Every row comes from one small tree of marks. The marks that hang from a mark follow it in brackets, in alphabetical order. Every link used is in the known rows. Which tree was each row made from?
Known rows:
deben(didi pirune): [ 1.16 -0.81  0.45 -0.72 -0.57 -2.01 -6.14  1.34  3.78  0.98  0.08  1.17
  0.09 -0.80  0.87 -1.95  4.66]
didi(deben(gekudu pirune) zotus): [ 1.02 -0.67 -0.72 -0.28 -0.69  3.28  2.32 -1.68 -3.30 -1.01 -0.70  2.09
  1.56 -2.12  0.72  4.09  2.48]
deben(pirune(vifid)): [-2.60 -0.32  1.15 -1.28  0.31 -1.01 -2.45  0.10  3.06  1.52 -0.70 -0.97
  0.28 -0.18 -1.50  1.24 -1.17]
didi(zotus): [ 2.87 -0.39 -1.39 -0.12  2.08 -0.38 -3.44  0.52 -2.15 -1.83  0.49 -1.00
 -0.93 -0.57  0.66  2.05  1.05]
pirune(vifid(zuvi)): [ 0.19  0.17  0.50 -0.38  1.30 -2.39 -2.31 -0.25  1.69  0.62  0.22 -2.82
 -0.60  2.46 -1.02 -2.19 -3.35]
gekudu(deben(didi zuvi)): [ 3.67  0.56  0.83 -1.19  0.58 -2.16 -3.17  0.88  0.34 -0.39  2.10 -1.71
 -4.82  1.62  0.36 -0.11  0.92]
deben(zuvi(vifid)): [ 2.25  0.06  0.00 -1.26  1.59  1.93 -5.49 -1.42  2.25 -1.02  0.77 -1.79
 -2.36  0.73 -1.39  2.33 -5.27]
deben(didi gekudu pirune(vifid) zuvi): [-1.79  0.39  1.04 -0.71 -3.35  0.00 -2.85 -0.55  5.78  2.28 -0.87 -0.58
  0.11  0.31 -0.86  1.13 -0.52]
vifid(pirune(deben) zuvi): [-0.27 -0.79  0.06  0.06  2.35 -2.75  0.33  0.88  0.40 -0.69 -0.25  2.65
  2.23  2.19  1.62 -8.16  3.20]
vifid(pirune): [ 2.06 -0.51 -0.44 -0.98  2.88 -1.86 -6.62  0.81  2.27 -0.26 -1.15  1.54
  1.18  0.00  1.03 -2.26  3.05]
didi(deben(pirune(vifid)) zotus): [-1.58  0.47 -0.12  1.07 -0.02  2.07  5.27  0.14 -4.52  0.19  1.36  0.81
 -0.31 -1.61 -1.38  4.48 -0.45]
didi(deben(gekudu pirune(vifid) zuvi) zotus): [-1.88  0.82 -0.01  0.55 -2.40  4.15  5.34 -1.83 -2.16 -0.01  0.45  0.64
 -0.14 -0.62 -1.38  6.09 -2.33]
pirune(deben(didi) vifid(zuvi)): [-1.79  0.40  0.55  1.15  0.25 -4.39  3.22  1.68 -0.45  1.09  1.16 -2.15
 -0.10  1.90 -0.07 -5.46 -0.54]
pirune(vifid): [-0.52  0.27  0.12 -1.05  2.07 -2.48 -3.24  0.28  1.01  0.68 -0.60 -3.73
 -0.80  0.22 -1.25  2.24 -3.14]
zuvi(vifid(pirune(deben(gekudu)))): [-0.41 -1.11  0.09 -1.28  2.56  1.53 -0.13 -1.68 -0.30 -0.43 -3.06  1.42
  3.15 -1.25  0.23 -0.92 -1.45]
deben(didi(zotus) pirune zuvi(vifid)): [ 2.05 -0.10 -0.05  1.18 -1.66  4.06 -2.53  0.05  1.06 -0.59  2.23  2.50
 -1.99 -0.87 -0.80  0.89 -0.58]
pirune(deben(didi(zotus) gekudu) vifid(zuvi)): [-0.92  0.16 -0.48  1.86 -1.02 -1.32  6.09  0.21 -3.36  0.26 -0.06 -1.45
  1.08  0.79  0.48 -2.45 -0.53]

Which tree is each row?
[-1.05  0.56  0.20  0.82 -3.56  1.95 -0.29 -0.27  2.25  1.15  0.01  0.43
 -0.29 -0.41 -0.71  2.59 -0.02] : deben(didi(zotus) gekudu pirune(vifid) zuvi)
[ 0.49  0.21 -1.23  1.51 -0.88  0.14  1.56  1.08 -1.06 -0.92 -0.16  3.16
  1.55 -0.25  2.22 -2.60  4.67] : vifid(pirune(deben(didi(zotus) gekudu zuvi)))
[-1.85  1.04 -0.70  1.40 -1.72 -0.35  4.99  0.44 -2.28  0.03  0.48 -2.12
 -0.47 -0.10 -0.17  1.99 -1.39] : pirune(deben(didi(zotus) gekudu zuvi) vifid)
[ 1.32 -0.65 -0.92  1.36  0.99  2.37  2.23  0.05 -3.65 -0.67 -1.46  2.87
  2.45 -2.43  1.04 -1.29  1.38] : zuvi(vifid(pirune(deben(didi(zotus) gekudu))))
[ 0.71 -0.79 -0.07 -0.15  1.34  0.50 -0.63 -0.23 -0.03  0.49 -2.31  1.81
  2.81 -1.72  0.90 -2.40  0.94] : zuvi(vifid(pirune(deben(didi gekudu))))
[-0.18  0.22 -0.33  0.01 -0.52 -1.71 -1.20  0.87  2.52  0.13 -1.08  2.13
  1.93  0.49  2.02 -4.09  4.16] : vifid(pirune(deben(didi gekudu zuvi)))
[-1.20  0.10 -0.07 -0.38  1.78 -1.81 -0.73  1.12  1.48 -0.83  0.32  2.02
  0.66  1.36  0.95 -3.73  2.33] : vifid(pirune(deben(zuvi)))
[ 3.17  0.05  1.44 -2.16  2.28  2.12 -2.01 -1.96 -0.81 -1.24  1.34 -2.22
 -4.94  1.37 -1.89  2.60 -6.01] : gekudu(deben(zuvi(vifid)))
[ 2.64  0.41 -0.46 -1.22  0.45  4.22 -0.49 -3.44 -0.82 -1.23 -0.14 -1.38
 -1.02 -0.42 -1.02  5.16 -5.61] : didi(deben(gekudu zuvi(vifid)))
[ 0.86 -0.43 -1.45  0.58  0.02 -1.28  1.96  0.76 -3.58 -0.98 -0.68 -0.77
  1.13 -1.57  1.97  0.16  3.28] : pirune(deben(didi(zotus) gekudu))
[ 1.24 -1.12  0.30 -1.42 -1.53 -0.87 -6.06 -0.31  4.50  1.19 -1.98  0.73
  1.75 -1.26  1.26 -0.64  4.16] : deben(didi gekudu pirune)
[-2.87  0.00  1.18 -1.83 -2.11  1.11 -2.49 -1.90  5.47  1.35 -1.59 -1.13
  0.53  0.74 -1.51  3.00 -2.94] : deben(gekudu pirune(vifid) zuvi)
[-1.09  0.56 -0.39  2.68 -0.02 -2.51  5.99  1.92 -4.05  0.03  2.06 -1.01
 -0.59  1.22  0.17 -3.89 -0.14] : pirune(deben(didi(zotus)) vifid(zuvi))
[-0.35 -0.80  0.05 -0.51  3.55  0.35 -0.01  0.05 -1.09 -0.51 -0.98  1.76
  1.63 -0.82 -0.16 -2.09 -0.87] : zuvi(vifid(pirune(deben)))
[ 1.96 -1.05 -0.59  0.06 -1.92  1.01 -3.20  0.02  0.91  0.06 -1.10  1.84
  1.40 -1.97  1.41  0.80  4.71] : deben(didi(zotus) gekudu pirune)
[-1.70 -0.11  0.97 -0.50 -1.48  1.29  3.53 -2.43  0.45  1.36 -0.90  0.31
  1.78  0.89 -0.88 -0.13 -1.88] : didi(deben(gekudu pirune(vifid(zuvi))))
[-3.78  0.58  0.38 -1.26 -0.19 -1.21  2.70 -1.16  1.00  0.39 -1.23 -3.65
  0.29  1.10 -1.00  2.32 -4.23] : pirune(deben(gekudu zuvi) vifid)
[ 0.37  0.61 -1.21  1.57 -0.25 -1.51  1.93  2.09 -2.55 -1.56  2.62  0.05
 -1.81  0.29  1.23 -0.91  2.56] : pirune(deben(didi(zotus) zuvi))
[-0.10  0.92  1.64  0.71 -1.83  1.14  3.23  0.99 -1.67  0.75  2.74  0.45
 -4.45  0.68 -1.51  1.85 -0.42] : gekudu(deben(didi(zotus) pirune(vifid) zuvi))
[-2.21  1.44 -0.62  2.15 -0.62 -1.62  4.99  2.22 -3.00 -0.14  2.56 -1.66
 -2.01  0.40 -0.50  0.80 -1.07] : pirune(deben(didi(zotus) zuvi) vifid)
